Each row comes from the steps of one walk. Every step used is in the known rows, and no mark comes twice. Write the walk behind each row, first mark first.
(in the rows, 128 means zero)
Known rows:
lopo/duvovu/birov/lufe/tulus/sadu: [199  81  96 152 172 117 123 159  99 209  97 105 141  94 201 104 178 136
 181  65 138 161  69 133 113 127 140 136  91 139 100 131 132 149 116  97]
sadu/runo/dofipeb/lopo/samumal/lifen: [131  47 148 109 115 138 118 118 111  80 110 184 116 124 140 125 112 143
 142  90 151 146 133 151 161 137  78 172 171  94 139 100 159 150 129  95]
duvovu/birov/lufe: [181  87  96 124 126 127 126 111  99 174 122 129 131 119 124 132 145  91
 139  88 133 146 115 157 118 128 141 156  83 163  98 127 135 134 120 101]
lifen/samumal/lopo/dofipeb/runo/sadu/tulus: [129  67 168 132 135 122 141 151 113  95  55 136 152  85 144 115 129 161
 187  97 114 156 158 163 131  94  53 100 129 182 160 137  67 167 108  99]
lopo/dofipeb/runo/sadu/tulus: [146  74 163 151 142 141 149 144 122 108  54 120 132  80 147 111 152 171
 164 107 113 140 119 147 146 108  66  93  95 140 128 129  78 170 109 100]
tulus/sadu/runo/dofipeb: [124  93 155 115 142 112 168 110 139 120  97 147 116 160 138 108  88 156
 154  87 147 125  72 141 105 128  81 126 106 170 123 123 122 140 129 129]
lifen/samumal/lopo/dofipeb/runo/sadu: [110  60 153 112 134 121 141 164 106 101  74 161 128 125 139 128 131 153
 173 116 123 151 148 169 127 120  55  94 128 173 169 153  97 138 101 101]
rabed/miduk: [151 102 127 124 132 134 139 142 105 150 110 114 101 113 118 108 131 124
 135 146 114 155 114  92 134  72 128 148 120 127 131 125 125 134 101 136]
duvovu/birov: [168 107 106 112 130 126 132 139 106 146 118 153 135 128 121 138 117 104
 114 117 137 124 101 137 135 107 134 130  92 151 125 111 120 117 122 118]
sadu/runo: [132 134 161 103 127 157 154 142 117 102 123 138 159 137 121 112  98 147
 143 103 139 126 120 104 100 121 104 123 123 113 117 101 116 149 143 121]
dofipeb/runo/sadu/tulus/lifen/samumal/lopo: [128  97 144 120 109  92 111 149 135 114  68 164 158 106 146 133 111 139
 190  73 121 151 152 160 134 130  47 104 142 196 143 148 109 130 126 109]
miduk/rabed/nimes/lopo/samumal: [169 150 155 121 116 124 144 132  85 116 106 128 137  97 110 115 116 140
 108 129 129 135 169 137 111 127 101 156 132 120  96 126 162 107 122 124]
duvovu/birov/lufe/tulus/lifen: [206  79  85 151 138 120 106 133 110 197 104 116 131 119 155 126 160 105
 177  56 175 141  79 137 137 151 120 140 104 140  87 163 130 113 144  87]
birov/lufe: [146 104 118 138 125 128 121 100 119 156 131 106 125 114 130 123 154 116
 151  99 123 147 136 148 111 148 137 152 116 142 102 145 141 147 125 111]
runo/sadu/tulus/lufe: [144 100 110 161 116 115 169 102 127 136  70 114 117  92 146 115 134 160
 158  95  79 150 107 132 125 121  72 126  98 190 116 131 130 134 108 132]
birov/lufe/tulus/lifen/samumal/lopo: [148  88 115 132 125  98  99 136 118 155 111 120 152 121 153 126 129 112
 207  63 162 162 150 151 113 145 100 148 169 184 130 179 118 123 146 101]
samumal/lifen: [144 105 124 121 117 139 110 132 136 142 141 138 111 153 149 152 147 105
 141 117 141 132 155 145 140 155 110 158 159 109 146 139 141 145 140 129]
nimes/lopo/duvovu/birov/lufe/tulus/lifen: [229  88  95 153 122 119  93 154  96 201  93 105 139 104 199 100 177 100
 175  49 161 143  76 121 123 148 120 135 100 143  55 142 122 124 120  87]
miduk/rabed/nimes/lopo/samumal/lifen: [181 129 149 115 105 135 128 133  95 134 119 140 120 127 129 138 138 115
 119 117 142 141 193 156 123 157  88 186 165 106 118 141 170 123 135 124]
lufe/tulus/sadu/runo/dofipeb/lopo/duvovu/birov: [187  41 125 121 141 110 152 161  77 146  70 157 156 101 195  67 121 162
 156  70 137 132  16 131 137  88 102 114 105 153 100  90 116 153 104  95]
miduk/rabed/lufe/tulus/lifen/samumal: [170  94 132 148 144  96  96 137  86 172  90  93 146 131 128 123 140 152
 180  99 129 155 112 143 109 173 109 165 178 160 134 153 124  91 175 111]
lifen/samumal/lopo/dofipeb/runo/sadu/tulus/lufe/birov: [130  37 109 112 114  96 170 175 102 151  56 130 161 106 163 109 127 134
 211  98  94 187 144 158 119  97  60 132  91 170 153 120  80 136  89  99]
duvovu/birov/lufe/tulus/sadu/runo/dofipeb: [178  47 121 131 165 112 167 116 106 171  88 132 119 133 154  94 110 150
 183  41 181 140  39 142 106 112  94 139  79 184  97 131 110 144 125  94]
lufe/tulus: [145 107 119 155 166 127 130 152 114 147 123 103 132 101 155 103 141 155
 159 112 168 134 101 100 137 104 133 118 142 113 127 141 112 126 132 111]
lifen/samumal/lopo/duvovu/birov/lufe: [186  67 111 109 122 117 107 140  73 166 114 141 167 107 153 129 150  89
 158  71 116 164 142 169  95 118 135 164 123 182 116 124 107 158 120  91]
sadu/tulus/lifen/samumal/lopo/duvovu: [162 108 150 126 106 116  94 150 114 123  85 135 185 103 174 126 138 121
 173  77 107 151 156 148 115 131  89 135 171 158 127 132  78 172 142 112]
duvovu/birov/lufe/tulus/lifen/samumal: [188  77  91 144 158 104  89 141 106 187  95 118 139 111 147 143 161 104
 181  61 158 150 105 135 123 142 105 160 133 148 128 145 117  98 156  75]
miduk/rabed/lufe/tulus/lifen/samumal/lopo/dofipeb/runo: [146  41 155 106 104 121 114 181  61 150  75 108 180 141 141  91 130 160
 202 107 131 163 114 184  98 152  93 132 181 169 136 163  97 150 139 108]
rabed/nimes/lopo/duvovu/birov/lufe/tulus/lifen: [241 108  96 145 122 126 119 154  78 205  93 109 151  99 196  97 186 108
 174  49 159 127  79 122 107 133  99 135 103 149  42 162 136 127 118 100]

Write each row's walk:
[124  64 149 114 119 115 126 158 121 108  65 170 129 140 144 138 134 142
 181  97 124 146 139 175 133 153  37  92 128 173 158 169 109 124 114  97] => tulus/lifen/samumal/lopo/dofipeb/runo/sadu
[132  40 128 141 128  92 158 105 109 138  89 118 130  99 172  54 113 175
 193  64 144 144  48 144 131 115  93 131 125 173  95 124 152 147 110 104] => birov/lufe/tulus/sadu/runo/dofipeb/lopo
[131  96  74 113 107 102 161 150 115 186 119 125 139 137 148 119 129 109
 155 121 108 159 114 123 118 126 124 154  83 125 121 110 139  99 105 126] => tulus/lufe/birov
[195  54 103 131 159 116 111 163  64 179 109 115 167  83 174 105 157 122
 187  61 158 169 116 138 106  94 138 151 137 166 119 138  87 155 120  77] => lifen/samumal/lopo/duvovu/birov/lufe/tulus
[124  69 157 105  96 133 111 174 122 115  68 132 184 119 146 114 133 126
 191  98 124 141 140 177 118 124  67 119 163 150 145 135  71 176 126 101] => sadu/tulus/lifen/samumal/lopo/dofipeb/runo
[132  35 128 143 156 110 135 114 104 111  85 141 125  75 161  80 120 184
 186  60 154 167  80 139 138 116  97 150 126 125 106 110 162 140 113  75] => birov/lufe/tulus/sadu/runo/dofipeb/lopo/samumal
[165 103 108 151 134 125 103 142 106 168 113 112 131 128 162 120 156 158
 186  86 150 142  81 117 125 149 121 126 138 148  95 165 143 109 145 127] => rabed/lufe/tulus/lifen
[202  13 118 138 145 123 143 136  52 160  88 116 155  78 177  59 145 157
 171  51 161 145  36 129 126  92 117 139 112 147  76 112 107 171 109  68] => sadu/runo/dofipeb/lopo/duvovu/birov/lufe/tulus
[159  27 112 128 130  94 161 112  95 151  84 137 136 101 170  62 104 156
 185  55 151 140  28 151 136 100  98 133 100 190  92 112 146 140 103  95] => duvovu/birov/lufe/tulus/sadu/runo/dofipeb/lopo
[113  76 147 103 119 155 131 172 111 122  97 123 146 131 137 105 150 139
 147 136 122 126 110 155 120 124 106 109 129  96 136 118 101 170 107 105] => lopo/dofipeb/runo
[123 100 137 129 141 116 137 151 122 124  88 157 114 110 140 122 140 167
 139 112 119 138 105 136 141 134  79  81  95 138 128 131 145 119 101 112] => dofipeb/runo/sadu
[128  43 121 126 117 117 100 111 120  97 114 178  92 120 143 137 135 131
 132 106 143 147 138 167 177 143  94 177 176 105 146 118 166 132 121 100] => runo/dofipeb/lopo/samumal/lifen
[163 109 165 143 121 138 174 150 107 115  52 112 135  74 164  91 153 167
 163 107 112 122 130 137 124  86  42  87  91 167  90 139  97 160  85 121] => rabed/nimes/lopo/dofipeb/runo/sadu/tulus
[138 121 115 153 167 110 135 155 139 168 108 107 122 114 179 106 138 156
 176 100 151 145  89 113 129 120 126 116 122 130 134 142 139 118 124 127] => lufe/tulus/sadu
[112  64 148 112 100 109 156 105 109  86 101 151 132 121 133  74  84 159
 140 108 126 115  72 141 143 107  88 124 140 161 110 105 136 141 111 118] => sadu/runo/dofipeb/lopo
[160  36 135 145 136 110 139 132  88 147  79 111 149  88 208  48 151 179
 189  55 125 150  43 136 119 124 104 132 130 141  80 116 136 178 106  97] => birov/lufe/tulus/sadu/runo/dofipeb/lopo/duvovu
[120  65 153 113 119 133 153 158 109 103  83 161 125 133 144 116 128 156
 163 118 130 143 133 167 136 124  70  80 107 169 144 162 109 150  89 112] => samumal/lopo/dofipeb/runo/sadu
[152  75 158 143 123 119 131 121 130  97  63 145 133 130 143 143 124 124
 195  90 128 146 174 175 136 131  48 122 140 195 162 181  65 146 139 104] => runo/sadu/tulus/lifen/samumal/lopo/dofipeb
[151 104 103 161 164 109 130 134 131 190 111  89 121 103 180 107 162 147
 194  77 149 160  96 130 117 138 133 133 110 142 109 153 150 134 124 112] => birov/lufe/tulus/sadu
[172  87 123  95 124 117 117 167  77 137 108 167 174 119 152 134 126 105
 134 101 118 144 131 151 110  96 124 135 135 173 142 107  89 144 115 104] => lifen/samumal/lopo/duvovu/birov
[174  77 124 139 131 112  89 156  88 161 101 113 171 104 188 112 166 122
 200  57 141 166 137 146 102 147 109 144 172 151 115 163 104 157 140  90] => birov/lufe/tulus/lifen/samumal/lopo/duvovu
[158 120 145 168 147 119 146 104 136 113  78 124 114  84 141 127 133 161
 151 101 114 140 133 127 151 112  82 109  96 164 121 137 101 141 127 117] => runo/sadu/tulus
[115  79 153 108 122 134 135 140 110 100 114 132 148 149 131 130 114 109
 167 131 131 145 179 169 111 113 103 140 167 169 177 155  72 154 126 114] => lifen/samumal/lopo/dofipeb
[157  91  90 147 128  97 174 131 124 172  79 121 129  99 160 120 134 135
 174  96 100 169 119 123 139 110  86 138  57 156 117 118 118 110 100 114] => runo/sadu/tulus/lufe/birov
[141  94 127 122 139 156  94 137 127 116 134 164 111 128 138 171 150 119
 131 109 151 154 179 145 151 153 110 177 163  68 155 120 151 139 144 104] => lopo/samumal/lifen
[149  35 131 141 143 115 120 160 104 145  61 133 130 113 164 117 163 151
 220  64 153 164 126 169 125 154  49 105 127 171 140 189 105 135 114  75] => birov/lufe/tulus/lifen/samumal/lopo/dofipeb/runo/sadu
[146  95  83 131 111 104 164 146 124 179  97 106 155 106 156 110 131 116
 168 106 102 164 118 121 124 106 114 156  82 129 114  97 112 126 110 122] => sadu/tulus/lufe/birov
[104  68 151  87  91 146 139 177 104 108 106 142 163 140 141 101 121 131
 160 132 134 138 133 169 116 111 102 102 141 140 136 136  97 178  96 116] => samumal/lopo/dofipeb/runo
[138  38 134 128 147 125 122 139 119 110  97 167 113 111 178 110 122 167
 178  71 171 157 102 140 161 130  76 161 168  96 140 113 165 145 126  91] => lufe/tulus/sadu/runo/dofipeb/lopo/samumal/lifen
[163  21 115 129 159 109 139 124  86 124  78 162 132  75 154  88 115 166
 175  52 160 168  60 146 145  97 103 150 102 140 103  96 157 129 111  70] => duvovu/birov/lufe/tulus/sadu/runo/dofipeb/lopo/samumal
[135  59 126 146 111 138 172 137 112 129  49 106 127  93 153  97 151 165
 172 102  81 153  91 154 119 121  53 111  99 169 119 125 106 163  92 115] => lopo/dofipeb/runo/sadu/tulus/lufe
[124  86 149 109 105 144 151 133 111 101 122 137 144 152 136 119 113 112
 159 136 140 137 160 168 121 116 111 122 144 165 146 167  84 167 114 128] => samumal/lopo/dofipeb
[123  53 138 136 160 109 138 135 110  90  83 160 130  85 157  83 100 193
 168  79 157 153  75 124 152 101  89 131 137 111 121  94 154 126 117  90] => lufe/tulus/sadu/runo/dofipeb/lopo/samumal
[134 119 141 119 100  98 104 130 141 115  98 143 167 122 140 140 102 110
 181  83 127 146 170 156 125 127  81 137 169 190 144 149  95 133 147 123] => sadu/tulus/lifen/samumal/lopo
[153  77 153 138 100 130 131 140 136 113  50 146 142 117 158 121 131 141
 188  81 129 139 129 173 152 142  43  88 109 175 116 173  93 162 120 108] => samumal/lopo/dofipeb/runo/sadu/tulus/lifen
